What can hang from each mark:
tokas: fitibid gusu levir
gusu: fitibid
guku: tokas
fitibid: gusu tokas
dozib: guku
levir: lupo tokas
lupo: levir tokas

(in the rows, 128 means zero)
Known rows, with every way that one mark hangs from another:
[guku [tokas fitibid gusu levir]]: [154 105 119 158 115 145 135 178 130 108 121 102 200 105 151 102  97 195
 195]
[fitibid gusu [tokas levir]]: [185 114 106 146 136 116 143 170 113 148 139 111 186  99 149 109 102 167
 175]
[fitibid gusu [tokas [levir lupo]]]: [194  88  97 150 128 112 144 167  92 132 136 109 180  94 143  86  82 174
 173]
[guku [tokas levir]]: [169 125 123 158 126 134 149 165 125 138 110  96 200  96 149  89  98 177
 177]
[guku [tokas gusu]]: [153 144 139 136 107 148 117 172 131 116 128  93 176 104 127  99 102 189
 166]
[dozib [guku [tokas gusu [levir lupo]]]]: [174 105 118 159 120 137 135 178  89 101  99  88 185  84 158  48 100 197
 161]
[guku [tokas [gusu fitibid] [levir lupo]]]: [144  89 103 146 118 123 141 169 101 122 120 115 182  97 151  64  99 197
 178]
[lupo [tokas gusu]]: [134 133 142 135 112 133 115 143 128 132 127  98 145  92 134 110 114 162
 190]
[tokas fitibid gusu levir]: [160 105 116 150 122 138 129 169 120 112 124 124 178 120 151 106 103 187
 211]
[lupo [tokas fitibid gusu]]: [138 115 139 140 112 141 114 147 132 118 136 100 148 104 130 127 113 160
 203]
[dozib [guku tokas]]: [177 151 138 139 129 146 132 169 112 118 112  75 183  99 137  84 123 166
 148]
[gusu [fitibid [tokas levir]]]: [163 110 100 142 141 124 157 148 113 138 128 129 196 105 151 105 124 174
 193]
[lupo [levir tokas]]: [165 155 132 134 111 105 136 160 128 145 107  67 174 112 143  96  86 144
 185]
[gusu [fitibid [tokas [levir lupo]]]]: [168  89  93 144 131 120 158 146  89 123 123 127 185 103 141  80 105 180
 186]
[fitibid gusu]: [173 137 126 121 128 124 117 167 116 151 144 108 154 122 127 104 105 146
 169]
[dozib guku]: [179 150 133 129 132 143 130 153 103 121 113  93 163 114 136  86 129 157
 165]
[dozib [guku [tokas levir]]]: [178 133 123 157 142 136 150 169 111 126  99  81 200  90 160  73 121 172
 164]
[tokas [fitibid gusu] levir]: [179 101 107 145 134 119 135 173 115 144 139 114 174 124 148 111 102 153
 198]
[tokas fitibid gusu [levir lupo]]: [167  84 111 148 110 137 130 166  97  98 118 120 170 119 139  82  86 195
 206]
[tokas fitibid levir]: [170 112 117 148 129 135 146 157 117 125 121 115 182 124 143 105 104 169
 209]
[lupo levir tokas]: [154 141 124 138 125 101 135 137 124 142 119  68 152  94 141 105  87 124
 192]

Rows:
[181 107 131 137 100 119 127 172 107 132 135  88 161 123 127 101  94 152
 178]
[levir lupo [tokas [fitibid gusu]]]
[139 115 132 125  99 125 126 160 106 129 120 112 158 113 134  76 111 179
 180]
[levir lupo [tokas [gusu fitibid]]]
[141  95 126 156 121 130 131 150 130 124 122 107 168  94 155 118 112 169
 218]
[lupo [tokas fitibid gusu levir]]
[152 131 147 138  95 144 116 170 136 118 125  99 171 122 135 119 114 182
 196]
[levir [tokas fitibid gusu]]
[172 129 139 134 108 125 126 174 130 146 140  92 170 126 136 122 112 145
 181]
[levir [tokas [fitibid gusu]]]
[150 150 134 131  99 108 120 172 128 133 115  72 170 108 150  93  85 164
 190]
[lupo [levir [tokas gusu]]]
[149  95 130 142 104 136 119 144 108 102 130  96 140 100 120 104  97 168
 200]
[levir [lupo [tokas fitibid gusu]]]
[164  84 113 160 108 141 139 176 107  96 118  99 187 100 140  77  82 202
 190]
[guku [tokas fitibid gusu [levir lupo]]]
[187 107 111 157 140 125 141 187 111 125 131  80 197 102 162  93 117 156
 165]
[dozib [guku [tokas [fitibid gusu] levir]]]
[187  79 101 147 125 115 139 166  92 128 133 113 167 122 139  88  84 160
 190]
[tokas [fitibid gusu] [levir lupo]]
[121 103 117 137 134 115 138 141 120 154 124 120 161  88 162 101 125 161
 206]
[lupo [tokas [gusu fitibid] levir]]
[179 136 134 146 128 151 134 167 119  98 119  74 187 112 132  99 126 166
 164]
[dozib [guku [tokas fitibid]]]
[175 117 142 142  98 138 137 157 109 113 113  89 171 124 119  96  98 167
 191]
[levir lupo [tokas fitibid]]
[134 133 123 125 114 140 125 165 125 126 135 111 173 110 136  96 120 184
 166]
[guku [tokas [gusu fitibid]]]
[177 102 114 155 128 124 141 184 125 140 143  94 195 109 149 110  96 161
 180]
[guku [tokas [fitibid gusu] levir]]
[171 114 119 160 128 139 151 167 127 121 118  94 204 109 146 104  98 179
 190]
[guku [tokas fitibid levir]]
[162 146 137 137 120 153 118 176 115 107 117  81 176  97 143  83 122 186
 150]
[dozib [guku [tokas gusu]]]
[130 139 137 120 105 130 122 162 127 143 123 116 166 115 142 102 127 174
 182]
[levir [tokas [gusu fitibid]]]
[170 140 129 140 108 112 136 164 133 126 117  67 180 125 140 110  87 143
 202]
[lupo [levir [tokas fitibid]]]
[137 112 106 129 129 124 134 161 113 140 123 138 172 114 158  90 122 181
 198]
[tokas [gusu fitibid] levir]
[127 100 124 125 115 121 122 136 100 130 129 110 137  95 130  86 113 161
 185]
[levir [lupo [tokas [gusu fitibid]]]]
[158 102 127 159 135 128 147 138 127 138 117  98 171  96 148 119 110 148
 215]
[lupo [tokas fitibid levir]]
[140 118 120 139 112 110 121 150 129 113 132  71 153 103 143 118  89 143
 209]
[lupo levir [tokas fitibid gusu]]
[181  90 111 152 123 131 148 154  97 109 112 112 177 123 132  83  87 173
 204]
[tokas fitibid [levir lupo]]
[164 116 114 147 121 134 136 166 121 115 123 121 189  95 152 103 102 201
 191]
[fitibid [tokas gusu levir]]
